What can hang from each mark:
Z950: Z280 Z288 Z305
Z699: Z280 Z288 Z305
Z305: Z699 Z838
Z288: Z305 Z540 Z699 Z838 Z950
Z280: Z288 Z305 Z540 Z699 Z838
Z540: Z509
Z838: Z280 Z288
Z509: Z540

Every row comes from one small tree of marks. The marks that hang from a mark follow it in brackets, in the order of their numbers. Every link used is in the known rows. Which tree was each row made from?
Known rows:
Z838[Z288[Z699]]: 167	69	-40	87	87	69	-182	-93	290	96	-211	152	-150	-76	29	-78	-26	58	-84	-22	88	-32	230	1	69	22	90	-1	18	226	-107	-23	158	-236	21	151	-113
Z288[Z305 Z540 Z699 Z838]: 407	226	-196	32	272	142	-271	-146	-507	-42	-427	83	-291	-282	-262	-114	-102	573	177	-109	409	-366	61	-347	-189	311	360	6	-69	101	27	-259	125	-568	97	-47	-372
Z288[Z540]: -155	97	-110	-12	244	-16	59	-79	-241	81	9	-99	-165	-73	-140	-2	-10	138	65	46	-3	-105	-87	51	10	178	70	-14	-42	-156	-125	-130	45	-44	64	43	2
Z950[Z280 Z305]: -65	94	-149	7	176	61	138	150	-223	161	50	12	-5	-64	66	298	-95	91	124	38	163	-207	135	-178	-241	80	168	-71	-76	-33	-121	130	144	167	296	96	129
Z288[Z950[Z305]]: 49	204	-167	-44	93	29	-102	53	34	-61	9	11	-9	-93	54	97	24	233	37	133	26	-428	207	-264	-58	-121	84	119	113	-37	-152	54	77	150	164	36	-149
Z950[Z288[Z699] Z305]: 84	40	-278	-192	120	152	-154	56	-128	21	37	40	30	-118	247	360	-122	194	74	148	263	-288	168	-387	218	-11	-131	292	216	-191	18	251	173	210	183	123	-287
Z950[Z288[Z540 Z838[Z280]] Z305]: -18	104	-274	-119	277	53	-33	-212	-607	138	250	-148	-36	-241	-175	340	-61	399	-15	157	525	-240	127	-419	256	184	2	64	266	-241	-24	126	180	38	346	151	-189
Z288[Z305 Z699 Z838 Z950]: 655	307	-153	-29	98	174	-393	-54	-114	-251	-454	291	-157	-203	-80	-196	-52	619	112	-50	272	-542	295	-472	-280	48	333	169	-1	322	75	-121	35	-530	95	-165	-495
Z305[Z699[Z288]]: -154	-152	-118	-142	95	-176	-96	-37	-31	23	15	-11	18	16	-112	259	-133	50	274	121	-257	-10	-218	-78	130	11	155	57	136	-171	-85	322	-27	49	-69	-115	-177
Z280[Z288[Z699 Z950[Z305]] Z838]: 363	253	-130	75	360	260	-264	-174	185	-285	260	221	136	123	36	226	262	392	154	-60	-20	-175	341	-199	159	-217	29	379	182	190	-56	207	-132	-190	103	-18	-363
Z288[Z305[Z699 Z838] Z540]: -99	103	-180	16	210	27	-64	-61	-291	128	-143	-193	41	-33	-213	323	-199	404	253	57	23	-258	-201	-142	-80	215	247	-46	-113	-232	-105	164	-159	-289	-161	-160	-73
Z280[Z288 Z305 Z540 Z699 Z838]: 334	-11	379	373	502	344	-43	-385	240	-127	771	112	475	332	-307	320	415	188	211	-142	107	227	226	-68	647	-539	-234	38	252	125	-37	186	9	-432	317	10	39
Z280[Z288[Z305] Z540]: 630	176	49	278	284	62	-51	-108	36	-314	-90	209	53	9	-137	285	133	53	36	56	444	75	142	-149	329	-67	-279	1	103	72	326	465	5	-348	79	86	-336
Z305[Z699[Z280[Z288]] Z838]: -151	-141	-1	61	329	92	-22	-98	159	-191	215	-123	246	159	-136	393	-54	327	169	10	-244	60	-169	-42	170	189	143	156	18	-323	113	418	-494	-157	-96	-34	102
Z950[Z280 Z288]: 67	3	-37	-196	54	84	162	37	-114	20	162	151	24	121	158	248	-133	60	70	134	109	-38	83	-19	-23	117	-90	181	-85	-16	54	345	-34	40	164	-123	-17
Z838[Z280 Z288[Z305 Z699]]: 355	340	-182	172	84	227	-79	-298	96	87	-278	220	-96	-218	-49	-224	52	127	-222	-111	138	-26	298	-211	18	-75	85	-79	86	358	-126	124	156	-463	-8	364	-312
Z509[Z540]: 123	20	230	27	-58	-3	222	-132	-29	-131	140	118	-60	-50	200	-103	79	11	-191	102	-88	29	-181	119	-81	3	-93	-85	-29	136	16	81	-133	122	-184	-25	13
Z305[Z838]: -78	-109	58	21	-2	132	-71	53	98	86	145	-170	125	-2	83	80	-31	180	100	37	-17	-65	-108	46	-74	13	35	-50	-47	-123	5	36	-170	-37	9	-259	155
Z280[Z288 Z305 Z540[Z509] Z838]: 444	15	173	568	441	344	-4	-355	153	-390	484	281	351	194	-397	433	562	63	123	-81	250	204	202	-109	496	-368	-300	141	160	112	208	442	110	-349	-202	-65	-198
Z950[Z305[Z699]]: -215	-21	-228	-13	132	-125	-36	78	-126	131	-14	-120	123	-52	-87	482	-145	92	142	119	34	-186	-28	-275	100	13	175	40	114	-177	-111	261	69	220	18	175	-2
Z288[Z305[Z699 Z838]]: 69	25	-73	28	-31	45	-136	21	-53	38	-148	-86	186	51	-85	311	-199	274	203	2	21	-165	-119	-196	-77	29	191	-15	-61	-68	33	292	-212	-240	-243	-188	-77
Z305[Z699[Z280 Z288[Z838]]]: -77	-146	0	-108	273	-100	-131	-127	-177	-178	61	16	-44	-46	-234	166	-124	288	240	34	-208	16	-139	-202	176	173	240	28	168	-181	57	266	-152	-169	30	-3	-166
Z699[Z288[Z305]]: 258	89	-20	-88	-32	14	-186	-42	-191	-25	-57	72	-141	-100	13	-38	-47	128	174	-60	71	-103	-1	-242	9	-54	-32	-110	164	-71	-7	101	135	-154	-14	-181	-399
Z950[Z280[Z540] Z305]: 100	91	-73	153	312	81	172	211	-143	75	29	104	20	-119	54	351	-38	21	161	211	266	-222	151	-132	-78	-6	11	-84	-61	21	-2	370	221	144	397	181	71
Z288[Z540 Z950]: -71	256	-170	-59	273	28	-3	-100	-51	-49	-25	9	-177	-84	-96	-93	45	315	67	134	-130	-385	55	-22	-74	90	118	126	-32	-111	-213	-93	-19	-51	114	-42	-139
Z305[Z838[Z280[Z288[Z950] Z699]]]: 23	60	-11	45	165	264	27	-238	221	-5	420	-137	269	-28	-70	-77	194	339	-11	-6	-111	-7	29	-34	50	-156	26	54	157	-77	-100	123	-246	-224	329	-121	64
Z280[Z288 Z305 Z699]: 153	-48	142	167	295	200	-46	-369	99	16	498	-56	290	233	-314	161	225	200	75	-247	105	100	102	-261	342	-185	-25	-13	206	-169	-80	-172	7	-216	261	23	133
Z838[Z288[Z305 Z699]]: 379	216	-54	118	46	126	-265	-84	153	55	-379	204	-160	-88	7	-64	-77	156	-71	-83	216	-100	293	-173	1	-3	106	-55	16	288	-73	9	166	-405	-92	149	-279
Z950[Z280 Z288 Z305]: -11	60	-163	-183	130	94	123	117	-262	143	198	46	58	10	179	490	-170	144	92	180	295	-221	180	-255	10	81	-57	121	49	-133	-24	386	118	250	293	39	-21
Z950[Z280[Z699] Z288]: -16	-1	27	-264	99	139	174	-3	-15	134	321	102	122	137	88	118	-107	148	93	76	14	21	108	4	54	-32	-50	166	-4	4	-70	223	3	-51	416	-118	90
Z699[Z280[Z540[Z509]] Z305]: -43	93	156	108	465	152	153	-51	-82	-316	321	-46	-25	-252	40	-95	154	73	144	-77	-172	19	230	-85	347	40	-161	187	95	-4	296	441	-17	-248	-97	255	-238
Z280[Z288 Z305[Z838] Z699]: 62	-141	189	185	295	290	-89	-320	162	71	626	-188	391	228	-239	213	195	346	152	-222	85	60	25	-232	288	-178	10	-57	179	-273	-91	-159	-124	-252	264	-175	236
Z838[Z280]: -37	117	-134	59	49	115	165	-207	-71	16	110	-2	62	-134	-71	-148	141	-23	-136	-8	-106	84	20	-50	6	-71	-10	-41	83	55	-52	109	-8	-52	82	215	-48

Which tree is each row?
178	164	-130	183	476	139	-64	-379	-67	-169	302	15	11	155	-332	232	231	359	101	-58	104	-255	115	-301	177	82	18	84	84	-297	-99	-108	-38	-140	18	-14	-129
Z280[Z288[Z540 Z950] Z305]
215	287	-234	-61	180	72	-126	-125	-226	-156	-138	123	-276	-239	-215	-170	151	374	185	49	2	-379	53	-255	-78	-29	45	64	159	-150	-123	121	253	-249	-105	-287	-600
Z699[Z288[Z305 Z540[Z509] Z950]]
67	161	182	-126	317	254	-122	-168	88	-354	399	168	-70	59	73	-204	182	362	173	-70	-464	-75	175	-77	168	-187	-61	140	243	-29	-97	189	-163	-198	78	-92	-369
Z699[Z280[Z838] Z288[Z950]]
-72	-46	65	54	231	143	-182	-282	35	-29	498	68	268	266	-193	380	110	250	381	-68	-353	-150	-6	-224	205	-329	125	106	164	-19	-257	174	-82	-119	-231	-211	-143
Z280[Z305[Z699[Z288[Z950]]] Z838]
83	126	-7	-243	228	-64	-193	-240	-353	12	458	-137	-166	-348	21	-253	62	379	330	-68	-108	-270	182	-317	91	2	183	55	321	61	-36	77	5	-262	194	-177	-464
Z699[Z288[Z838[Z280] Z950] Z305]
340	281	-98	25	217	319	-121	-36	-50	-279	-318	210	-115	-112	98	-176	-25	316	26	-186	-58	-181	172	-311	-69	74	60	130	-17	49	99	50	-55	-397	-57	230	-368
Z288[Z305 Z699[Z280]]
78	8	72	-186	119	12	-231	-73	-56	97	255	-49	-5	-150	-143	-150	22	439	198	13	44	-248	151	-267	111	-206	199	-34	325	-49	-228	-153	200	-138	577	-202	-147
Z280[Z699[Z288[Z838 Z950[Z305]]]]
153	4	-128	-83	220	314	65	-85	-88	23	169	230	48	113	151	279	-80	166	194	24	83	-218	123	-264	-26	74	-19	234	-78	-88	0	153	59	-16	95	-81	-75
Z950[Z280[Z305] Z288[Z699]]
227	321	-242	132	289	139	146	-388	-280	-105	72	6	-17	-106	-257	-2	194	172	-118	-99	157	73	72	-186	108	84	-40	-28	114	-44	9	172	-53	-296	55	238	-253
Z838[Z280[Z288[Z305 Z540]]]
-329	-207	-138	-121	234	-61	-116	-28	-94	163	154	-235	57	-33	-161	340	-160	308	409	177	-246	-168	-390	-14	60	127	220	8	66	-403	-152	267	-181	-26	-36	-325	-27
Z305[Z699[Z288[Z540]] Z838]
-41	140	287	147	490	268	105	-108	-49	-332	537	18	96	-113	40	-45	267	144	199	-147	-281	130	300	16	411	-140	-168	243	110	178	228	496	-96	-375	-156	182	-260
Z699[Z280[Z540[Z509] Z838] Z305]
-141	33	186	-136	256	163	-77	-214	-70	177	587	-70	87	82	-139	-114	179	288	288	-114	-283	111	19	140	265	-339	28	6	238	47	-365	-96	62	-278	362	-218	-87
Z280[Z699[Z288[Z540]] Z838]
-94	69	-1	132	154	257	182	-381	-33	154	416	-75	263	-43	-222	-167	210	95	-66	-158	-143	46	64	-203	138	-282	42	-99	186	-44	-243	-126	95	-141	256	242	117
Z838[Z280[Z305 Z699]]
-116	-124	154	196	352	79	-45	-43	355	-38	53	-32	176	45	-104	359	-126	213	102	181	-147	28	-25	59	285	74	85	-11	2	-98	38	519	-254	-263	-33	103	137
Z305[Z699[Z280[Z540]] Z838[Z288]]
349	59	199	370	488	274	125	-186	31	-162	464	266	220	288	-147	443	254	88	232	-43	139	101	179	-21	149	-167	-86	7	-72	182	62	330	-37	-283	131	-34	53
Z950[Z280[Z288 Z305 Z540 Z838]]
259	52	-175	55	147	173	-113	-200	-176	-69	-152	131	-87	-288	-140	-241	64	295	-17	-69	153	-91	65	-223	-93	83	289	78	77	228	47	-112	42	-311	223	106	-189
Z288[Z699 Z838[Z280]]
256	110	77	32	213	209	93	-73	-3	48	202	38	158	150	-104	124	20	313	134	-136	119	56	108	-63	-139	14	143	-31	-85	52	-42	131	-136	-374	380	-200	111
Z950[Z280[Z288[Z305[Z838]] Z699]]
465	256	-89	203	320	382	-43	-4	19	-445	-415	348	-95	-236	-1	-169	117	237	21	-74	57	-163	198	-296	45	-26	-64	182	2	105	252	319	106	-448	-99	222	-466
Z288[Z305 Z699[Z280[Z540[Z509]]]]
554	206	25	218	88	105	-74	-215	-348	-115	-158	129	1	-250	-291	-46	38	277	-35	-6	491	-59	153	-307	9	-10	73	-183	88	294	210	168	105	-512	151	107	-285
Z288[Z305 Z838[Z280[Z540]]]
151	46	-125	-188	-41	-14	-99	-55	-157	-37	-71	71	133	99	-2	408	-227	162	64	115	163	-86	12	-274	225	6	-108	205	98	-77	123	460	-83	-106	-186	-48	-290
Z950[Z288[Z305[Z699]]]
386	172	-195	25	264	121	-170	-148	245	-318	-52	234	-56	37	7	-8	156	278	48	4	-8	-178	179	-169	61	2	26	326	82	26	69	116	-128	-177	107	-29	-336
Z280[Z288[Z699 Z950]]
-36	103	8	-304	191	-83	-187	-60	-129	10	411	-130	-166	-194	217	-138	-10	236	401	-24	-284	-322	139	-185	123	-74	44	134	245	-58	-88	119	10	-50	39	-220	-457
Z699[Z288[Z950] Z305]
-71	-17	313	110	177	334	-32	-294	98	165	671	-58	421	291	-175	53	245	213	169	-268	-197	84	155	-67	262	-477	50	-19	145	121	-304	-226	12	-270	137	-88	206
Z280[Z305 Z699 Z838]
488	153	33	215	360	33	-59	-113	277	-391	62	262	25	36	-99	179	212	113	30	222	212	-87	181	-50	324	-105	-229	174	118	44	231	450	-55	-171	216	29	-270
Z280[Z288[Z950] Z540]
476	258	-87	288	268	144	131	-280	-52	-245	47	172	95	-121	-185	63	241	30	-117	46	257	129	124	-168	266	-126	-222	-29	164	108	201	481	-1	-320	129	296	-304
Z838[Z280[Z288[Z305] Z540]]
-57	-117	181	32	328	309	-84	-183	-59	-138	453	-77	16	8	-3	11	72	298	195	-143	-233	-95	-48	-280	173	2	-69	-133	201	-461	-19	-8	-94	-102	35	-114	-68
Z699[Z280[Z305[Z838]] Z288]
260	249	-73	96	149	192	108	-380	-37	-46	219	15	193	-40	-235	-138	213	178	-138	-166	73	199	151	-191	182	-184	-33	-21	219	81	-41	135	-43	-370	286	224	-148
Z838[Z280[Z288[Z305] Z699]]
-59	-53	215	115	276	182	84	16	140	36	411	-148	246	-245	-78	-83	200	124	271	26	-33	-5	117	61	316	-280	-90	126	142	45	82	338	134	-301	205	-151	-21
Z280[Z540[Z509] Z699[Z305[Z838]]]
230	6	149	-120	41	33	-214	-117	-177	108	106	-45	-8	-115	-195	-183	-25	359	185	-131	146	-35	53	-230	75	-162	163	-153	244	40	-107	-166	167	-384	393	-219	-185
Z280[Z699[Z288[Z305 Z838]]]
217	232	-72	114	394	76	-99	-317	-198	-148	208	37	148	251	-331	449	116	359	196	-129	53	125	48	-77	240	7	78	163	40	74	-18	293	-243	-456	-189	-42	-273
Z280[Z288[Z305[Z699] Z540] Z838]
27	-91	118	-249	178	-150	-251	-102	-418	101	398	-226	-190	-255	30	-77	-66	275	411	-151	49	-99	68	-236	143	109	175	-30	244	6	74	-20	66	-213	88	-244	-333
Z699[Z288[Z838] Z305]
227	42	162	-32	220	215	138	28	-12	-78	375	296	154	181	158	390	16	62	174	234	105	58	172	133	202	-177	-272	213	-50	227	122	627	-39	-111	213	-117	-86
Z950[Z280[Z540 Z838] Z288]
-92	137	10	-89	494	50	207	-161	-215	138	480	-126	-14	44	-113	37	42	252	280	-147	-68	41	132	36	26	164	200	72	-52	-9	-133	54	-95	-276	436	-15	87
Z950[Z280[Z288[Z540] Z699[Z305]]]
146	-10	367	36	279	189	-80	-103	179	-2	548	122	199	39	-47	-18	231	128	310	68	-160	162	81	169	454	-577	-198	-10	287	217	-142	266	121	-308	446	-142	-146
Z280[Z540 Z699[Z288] Z838]
-25	50	258	175	327	368	26	-255	-26	-223	471	46	178	227	-61	65	204	218	35	-252	-269	82	173	-136	209	-117	-47	27	49	-35	-51	-27	-168	-217	-108	172	44
Z699[Z280[Z305 Z838]]
210	434	-203	-10	203	70	-72	-120	-218	-85	-220	50	-190	-99	-136	-81	-20	429	80	49	56	-484	138	-234	-150	77	120	69	-45	-20	-168	-34	9	-292	-24	-47	-344
Z288[Z305 Z540 Z950]
-154	68	269	-220	428	157	-78	-183	-222	-136	766	-145	-60	-43	212	-120	99	272	375	-273	-484	97	183	-100	350	-69	-43	127	257	-17	1	213	-177	-265	-34	-9	-382
Z699[Z280[Z838] Z288 Z305]
